Known rows, with every way that one mark hangs from another
[T [E K]]: [-3.60 -0.87  0.79  0.18  1.23  1.30 -0.93  1.33 -0.09  1.46  0.69  0.55
 -2.17  0.45 -2.65  0.84 -0.20 -1.77  1.82  1.52]
[K [L [T E]]]: [-6.16 -1.59 -0.71  2.05  0.74  2.35 -0.10  1.19 -1.31  1.09 -0.05  0.91
  0.24  2.31 -1.75 -2.09  0.30  0.28  4.06 -0.52]
[T E]: [-4.12 -1.40  0.77  1.78  0.95  1.38 -0.74  0.14  0.37 -0.41  2.76  1.31
 -1.08  0.89 -3.04 -0.58  0.00 -1.21  2.36  1.79]
[E K R]: [ 2.29 -0.62  1.52  0.08  1.47 -0.48 -0.59  2.01 -0.62  0.27 -1.00 -0.50
 -1.26  0.91 -2.22  1.85  1.32  0.66  0.30  0.03]
[K [L [T [E [R M]]]]]: [-1.67 -2.22  0.03  2.07  0.28  1.30  0.20  1.43 -2.83  3.48 -2.80 -1.19
  1.36  2.43  0.97  1.50  1.11  0.40  1.90 -1.89]
[L K]: [-1.25 -1.38 -0.78  0.72  1.66  0.56 -0.87  1.54  1.25 -3.55  1.22  1.70
 -1.19  0.31 -3.77 -2.00 -1.79  1.38  1.32  2.00]
[T [E [K L] [R [M Y]]]]: [ 1.16 -2.06  0.81 -1.66 -0.41  0.12 -1.05  2.15 -2.56  5.81 -3.94 -2.60
 -1.79  0.46  0.91  3.48  2.77 -2.75 -0.85 -0.76]
[M [R E [L K]] Y]: [-0.93 -0.11  0.51 -2.57  0.02 -0.13 -0.38 -0.05  1.40 -2.75  3.54 -0.62
 -2.50 -3.72 -0.54 -1.45 -1.05 -1.93 -3.52  0.70]
[M [R [E K]] Y]: [-0.87 -0.52  2.88 -1.89  0.52 -0.64 -1.01  0.11 -0.35  1.88  1.85 -1.55
 -2.32 -3.06  0.76  1.57  2.58 -3.71 -2.01 -0.47]
[K [L T]]: [-3.56 -1.04 -1.14  2.91  0.47  1.03 -0.08  1.06 -1.79 -1.35 -0.92  1.37
  1.51  2.34 -1.67 -2.51  0.28  2.48  3.82 -1.39]
[E [R K L]]: [ 3.27  2.19  1.22 -0.04 -1.42 -1.58  0.71 -0.90  1.69 -2.72  2.31  0.65
 -0.52  1.01 -0.82 -0.67 -0.85  1.53 -1.15  0.68]
[T [E K [R M]]]: [ 0.88 -1.68  1.66  0.13  0.69  0.20 -0.77  1.23 -1.20  4.11 -1.99 -1.74
 -0.98  0.62  0.18  4.19  0.81 -1.86 -0.46  0.43]
[Y [R [E K]]]: [ 1.24 -0.27 -0.63  0.43  0.79 -1.51  0.43 -1.86  0.00  0.13 -1.24  0.50
 -0.11 -2.11 -0.16  1.25  2.25 -1.84  1.88 -0.12]
[Y R]: [ 0.61 -0.22 -0.19  1.84  0.96 -0.94  0.07 -1.45  1.20 -2.14  1.14  1.36
  0.45  0.02 -3.05 -1.62  1.51  0.73  2.10  0.93]
[L K T]: [-2.57 -0.22 -0.92  0.71  2.12  2.05 -0.31  2.08  0.58 -2.40  0.51  1.17
  0.07  0.96 -2.52 -2.38 -2.49  2.62  1.31  0.27]
[E R]: [ 1.64 -0.78  1.58  2.12  1.45 -0.55 -0.44  1.07  0.14 -1.67  0.95  0.14
 -0.44  1.19 -2.64  0.35  1.45  1.50  0.68  0.30]
[E K [R M]]: [ 3.58 -1.82  1.24  0.65  0.51 -1.13 -0.89  1.45 -1.35  2.21 -2.58 -1.08
  0.58  0.72  0.43  3.97  1.02  0.33 -0.28 -0.21]
[M [Y [R E K [L T]]]]: [ 2.03  3.67 -0.19 -1.90 -2.42 -0.92  1.46 -3.86  1.61 -0.22  1.65  0.40
  0.57 -1.84  4.03 -1.02  0.93 -1.29 -1.93 -0.79]
[Y [R M]]: [ 1.77 -1.08 -0.69  2.35 -0.08 -1.81 -0.01 -1.96  0.23 -0.54 -0.57  0.81
  2.13  0.04 -0.46  0.34  1.29  0.08  1.47  0.53]
[M [R E [L T]] Y]: [-2.56  1.09  1.64 -0.28 -0.59  0.69  0.35 -0.72 -0.08 -0.60  3.58 -0.96
 -0.24 -2.47  2.23 -0.76  0.75 -1.15 -2.59 -1.39]

Rows
[-1.45  0.63  2.67 -1.58 -1.81 -0.29  0.41 -1.30 -0.59  1.76  1.73 -0.52
 -0.36 -1.39  3.01 -1.09  2.49 -1.74 -1.19 -2.56]  [M [R E [K [L T]]] Y]
[-1.89  2.14 -1.66 -3.02  0.81  2.02  0.66  0.52  2.07 -0.06  0.64 -0.40
 -2.57 -0.95 -1.69 -3.09 -1.45 -0.84 -1.90  1.09]  [M [Y [R [L K [T E]]]]]
[-1.32 -0.21 -2.35  0.61  0.18  1.08  0.11  1.21 -0.21 -2.29 -0.33  0.63
  1.96  0.74  0.89 -0.88 -4.25  2.81 -0.04  0.31]  [R [L K T] M]
[ 2.47 -0.09  0.82  1.09 -1.69 -1.03  0.68  0.23 -1.58  2.02 -2.76 -0.18
  2.47  2.65  2.56  0.98  0.82  1.89  0.72 -2.42]  [E [R [K [L T]] M]]
[ 2.06  4.24  0.31 -2.41 -2.04 -0.68  1.12 -2.41  2.48 -0.98  1.73  0.24
  0.03 -0.29  1.27 -2.43  0.33  0.61 -1.96 -0.31]  [M [Y [R K [L T]]]]
[-0.18  1.92 -2.69 -0.60  1.35  0.49  1.13  0.09  1.67 -3.53  0.29  1.02
  0.07 -0.31 -2.67 -3.60 -2.51  2.95  0.49  0.49]  [Y [R [L K T]]]
[ 3.54  0.48  0.52  0.45 -1.72 -2.63  0.50 -3.17  1.53 -0.01  0.32  0.88
  2.21  0.01  0.97  0.35  0.88 -0.30  0.67  0.69]  [Y [R K M]]
[ 2.02  0.41  0.04 -1.35  0.19 -1.46 -0.17 -1.76  0.04  1.64 -1.06 -0.51
 -1.44 -2.72  1.08  1.51  3.48 -2.99 -0.64 -0.16]  [M [Y [R [E K]]]]
[-0.44 -0.08 -1.89 -1.28 -0.49  1.43 -0.64  1.28  0.22 -0.97 -0.45 -0.25
  0.85 -0.06  1.84 -0.76 -2.83  1.54 -2.25  0.15]  [R [L K T] [M Y]]
[ 0.73  1.20 -0.99 -0.29  1.61  1.25  0.79  2.66  0.73 -3.30  0.07 -0.12
 -0.37  0.91 -1.90 -1.68 -2.82  3.76 -1.19 -0.09]  [E [R [L K T]]]
[ 4.37  2.25  1.68 -1.38 -2.66 -0.67  0.44 -0.44  0.10  1.30  0.02 -1.40
  1.20  0.95  4.63  1.51 -0.43  0.90 -4.32 -1.25]  [E [R K [L T] [M Y]]]
[-3.69 -0.60 -2.40 -0.06  0.46  2.25 -0.02  0.82  0.10 -0.22 -0.01  0.11
  0.62  0.54  0.66 -0.50 -4.48  0.36 -0.35  1.02]  [R [L K [T E]] M]
[-4.28 -1.40 -0.55  0.33  0.61  0.99 -0.57  1.51 -1.31  1.38 -1.25  0.71
 -1.64  1.09 -2.95 -0.27  0.70 -1.56  3.53  0.65]  [T [E [K L]]]
[ 1.78  0.78 -2.58 -2.24 -0.34 -0.65  0.44 -1.99  1.74 -3.01  0.86  0.34
 -1.32 -3.16 -0.25 -1.53  0.02 -1.42 -1.70  1.14]  [M [Y [R E [L K]]]]
[-4.69  0.09  0.61  0.06  1.65  2.44 -0.47  1.93 -0.68  2.65 -0.21  0.20
 -1.24  1.31 -1.20  0.65 -0.54 -0.70  1.92 -0.07]  [L [T [E K]]]
[-0.75 -0.73 -0.83  2.17 -2.50 -0.82  0.42 -2.34 -1.85  1.35 -2.12  1.07
  3.85  0.67  5.40  0.97  0.36 -0.19  2.31 -2.43]  [R E [K [L T]] M]
[ 4.29  0.20  0.83 -1.86 -1.22 -0.98 -0.74  1.21 -1.11  1.46 -1.90 -2.11
 -0.59 -0.29  2.20  3.28  0.54 -0.60 -3.48 -0.21]  [E K [R L [M Y]]]
[ 3.21 -1.18 -1.24 -0.01  0.25 -0.76 -0.15  1.04  0.19 -2.27 -0.91 -0.42
  0.54  0.19 -0.91  0.63 -2.82  1.86 -1.60  0.89]  [E [R [L K] M]]
[ 3.65  0.18 -0.33  1.01 -2.12 -2.97  0.65 -4.86  0.81  0.54 -0.16  1.03
  2.84 -1.60  3.66  1.82  1.83 -2.07  0.59  0.05]  [Y [R E K M]]
